Each row comes from the steps of one walk. Every step used is in the known rows, and no mark comes twice. Write the walk behind each row, first mark first.
Known rows
folaf -> vidi -> tidoru -> mebasir: [ 10 -15   6 -20 -22 -21  15 -32  19  42 -29  -9 -17  25 -25  -5 -29 -11
 -27  -6 -19]
folaf -> pubos: [ 42   9  18 -27 -13  -3  23 -12 -14  17 -25 -12 -12  17 -29   3 -23  20
 -17 -12  -1]
vidi -> tidoru: [-30 -26  22 -13 -16   9  22 -15  13  21 -22  -1 -21  37  -9 -13  -4  13
 -22   0   0]
kevup -> pubos: [ 13 -13  27   4 -30  17   6 -10  15  -6 -26   8 -19  26 -15 -22  -3  -1
 -17  11  -5]
folaf -> vidi: [ 22  -5  -6  -4 -26  -8  -3 -31   1  47 -23  -2 -21  10 -27   2 -33 -11
 -25  -4  -5]
vidi -> folaf -> zitaz -> tidoru -> mebasir: [ 46  21   9 -30 -31  -9  36  -6   1  15 -21  -6 -12  37 -32   1 -32   8
 -11  19 -25]
gotir -> vidi: [ 13  -8  10 -17 -20  18  22 -17   6  11 -30  -1 -22  33  -8  23  -4 -22
 -29 -10  -5]
pubos -> folaf: [ 35 -14  -1  10 -28   3  17 -13 -12  24 -12   0 -24  43 -32  -1  -5  22
 -29   7   7]
folaf -> vidi -> tidoru: [ -6 -18  11 -11 -21 -11   7 -27  10  50 -23  -1 -19  20 -15  -5 -25   0
 -31   3  -5]
folaf -> zitaz: [ 30  19   0 -29 -16   1   8 -17  -7  18 -18   9 -17  19 -32   3 -16  18
  -4   0  -5]
pubos -> folaf -> vidi: [ 43 -10  -8  10 -31 -15   6 -22 -12  48 -13   0 -22  31 -37   6 -18  14
 -38  11   2]
folaf -> vidi -> tidoru -> pubos: [  8 -23  18  -8 -26 -18  25 -21  16  52 -28 -11 -20  22 -13 -11 -28   3
 -23  11 -15]
pubos -> folaf -> vidi -> tidoru: [ 21 -21   5   7 -27 -16  16 -18  -6  51 -14   0 -21  40 -27  -1 -15  23
 -42  17   1]
kevup -> pubos -> folaf: [ 31 -18  23  16 -35   8  12  -5   4   0 -19   9 -19  41 -22 -18   4  18
 -29  23  -1]
tidoru -> vidi: [ 44   3   2  11 -20  26  38 -32  -4   1 -25  -3 -22  41 -26  -1  -9 -11
 -16  -3 -21]
zitaz -> folaf: [ 32 -24   3   6 -28  -3  33  -6  -5  33  -9  -7 -26  35 -30   7   1  15
 -33   6  -8]
mebasir -> tidoru -> zitaz: [  3  12   7  15 -24  25  37 -27  27  -3 -23  -5 -27  36 -15  10 -23 -11
  -9   8 -14]
mebasir -> tidoru -> vidi: [ 23   5   7  13 -22  38  64 -37  11  -3 -27  -2 -24  46 -17   9  -6 -14
 -21  12 -15]
zitaz -> tidoru -> vidi -> folaf -> pubos: [ 60  12  19  -2 -30  16  64  -2  -4   5 -22 -10 -17  51 -17   8 -15  -6
 -19  19 -27]
kevup -> pubos -> folaf -> vidi: [ 39 -16  19  20 -38  -3   5 -11   4  19 -20   9 -18  33 -24 -15  -7  13
 -36  27  -4]

Which walk is each row?
[ 65  17  18   1 -19  11  53 -26 -20   3 -27 -17 -10  39 -30  -2 -34  15
 -23  13 -29] | tidoru -> vidi -> folaf -> pubos
[ 51  14  12 -29 -28  -2  39   6   8  20 -19   2 -20  33 -21   6  -7   6
   3  16 -18] | folaf -> zitaz -> tidoru -> pubos
[ 15  -7  37 -11 -13  -3  48  -2  14  10 -24 -11 -18  50  -2  29  -3   2
 -36   6 -25] | gotir -> vidi -> tidoru -> zitaz -> folaf -> pubos
[ 62 -18   6  10 -36 -18  34 -13   0  45 -22 -16 -22  34 -30  -6 -23  17
 -21  19 -13] | tidoru -> pubos -> folaf -> vidi
[ 49   9  -1 -11 -23  -7  18 -10 -19  26  -9   8 -19  39 -40   6  -5  38
 -21  16   2] | pubos -> folaf -> zitaz
[ 34 -18   3  -1 -27 -24  23 -22   2  46 -18  -5 -18  44 -35   0 -16  14
 -40   9 -10] | pubos -> folaf -> vidi -> tidoru -> mebasir
[ 30  17  11 -24 -30   0  28  -1  -7  19 -17   0 -15  32 -23   0 -26  16
 -13  27 -14] | vidi -> folaf -> zitaz -> tidoru
[ 55  21   0 -40 -25  -4  33  -5  11  12 -20   5 -17  37 -34  12  -7  -5
   0   0 -22] | folaf -> zitaz -> tidoru -> mebasir
[ 27  18  10 -22 -23  -3  15 -15 -14  19 -19  -4 -12  22 -31  -6 -38  26
 -14  20 -11] | vidi -> folaf -> zitaz
[ 38 -10  12  10 -35   1  59 -23  14  33 -25 -12 -24  40 -20   5 -17   5
 -27  29  -9] | mebasir -> tidoru -> pubos -> folaf -> vidi
[ 66  -2  10  -7 -30 -14  40  -4  -6  27 -18  -9 -19  41 -33  -6 -12  33
 -10  21 -13] | tidoru -> pubos -> folaf -> zitaz
[ 72  13   0  -2 -29   3  44  -2 -15  18  -8  10 -21  58 -34  15   7  22
 -21  25 -13] | pubos -> folaf -> zitaz -> tidoru -> vidi
[ 43   9  25 -28 -30   2  49   1   4  13 -29  -8 -15  43  -6  21 -16  -7
 -22  24 -26] | gotir -> vidi -> folaf -> zitaz -> tidoru -> pubos
[ 55  10  14  14 -21 -12  32  -1   3  12 -12 -18 -21  34 -33  14 -24  19
 -16   5 -28] | tidoru -> zitaz -> folaf -> pubos
[ 22   5   5  26 -30   5  45 -23  23  22 -16  -8 -28  35 -21  20 -19  -7
 -25  21 -22] | mebasir -> tidoru -> zitaz -> folaf -> vidi
[-21 -10  21   4 -16   7  21 -14  24   7 -21  -6 -23  40 -10 -10 -20   8
 -10   1 -15] | vidi -> tidoru -> zitaz
[ 67  10  -2 -17 -30 -12  37  -2  -5  20 -11   6 -19  53 -41  13   1  19
 -18  14 -12] | pubos -> folaf -> zitaz -> tidoru -> mebasir
[ 24 -14  29  26 -34  -7   8  -7  17  12 -18   6 -18  42 -17 -17 -10  15
 -31  33 -16] | kevup -> pubos -> folaf -> vidi -> tidoru -> zitaz
[ 31  22  13   3 -23  27  67 -34   0  -1 -25  -4 -17  45 -21   8 -19   3
 -22  31 -24] | mebasir -> tidoru -> vidi -> folaf -> zitaz
[ 56   8   1 -12 -30  -3  29   4 -12  25  -6  11 -21  48 -34  14   4  28
 -20  21  -2] | pubos -> folaf -> zitaz -> tidoru
[ 57  24   7  -3 -21  13  43 -27 -17   4 -23  -5 -12  41 -32  -2 -29  12
 -16  21 -31] | tidoru -> vidi -> folaf -> zitaz
[ 43   6   8  13 -24  21  43 -30 -11   2 -25 -11 -16  44 -27  -7 -28   1
 -20  15 -27] | tidoru -> vidi -> folaf
[ 24  -9   6  16 -27 -17  14 -17   3  41 -13  -2 -22  43 -27   2 -21  19
 -33  18 -10] | pubos -> folaf -> vidi -> tidoru -> zitaz
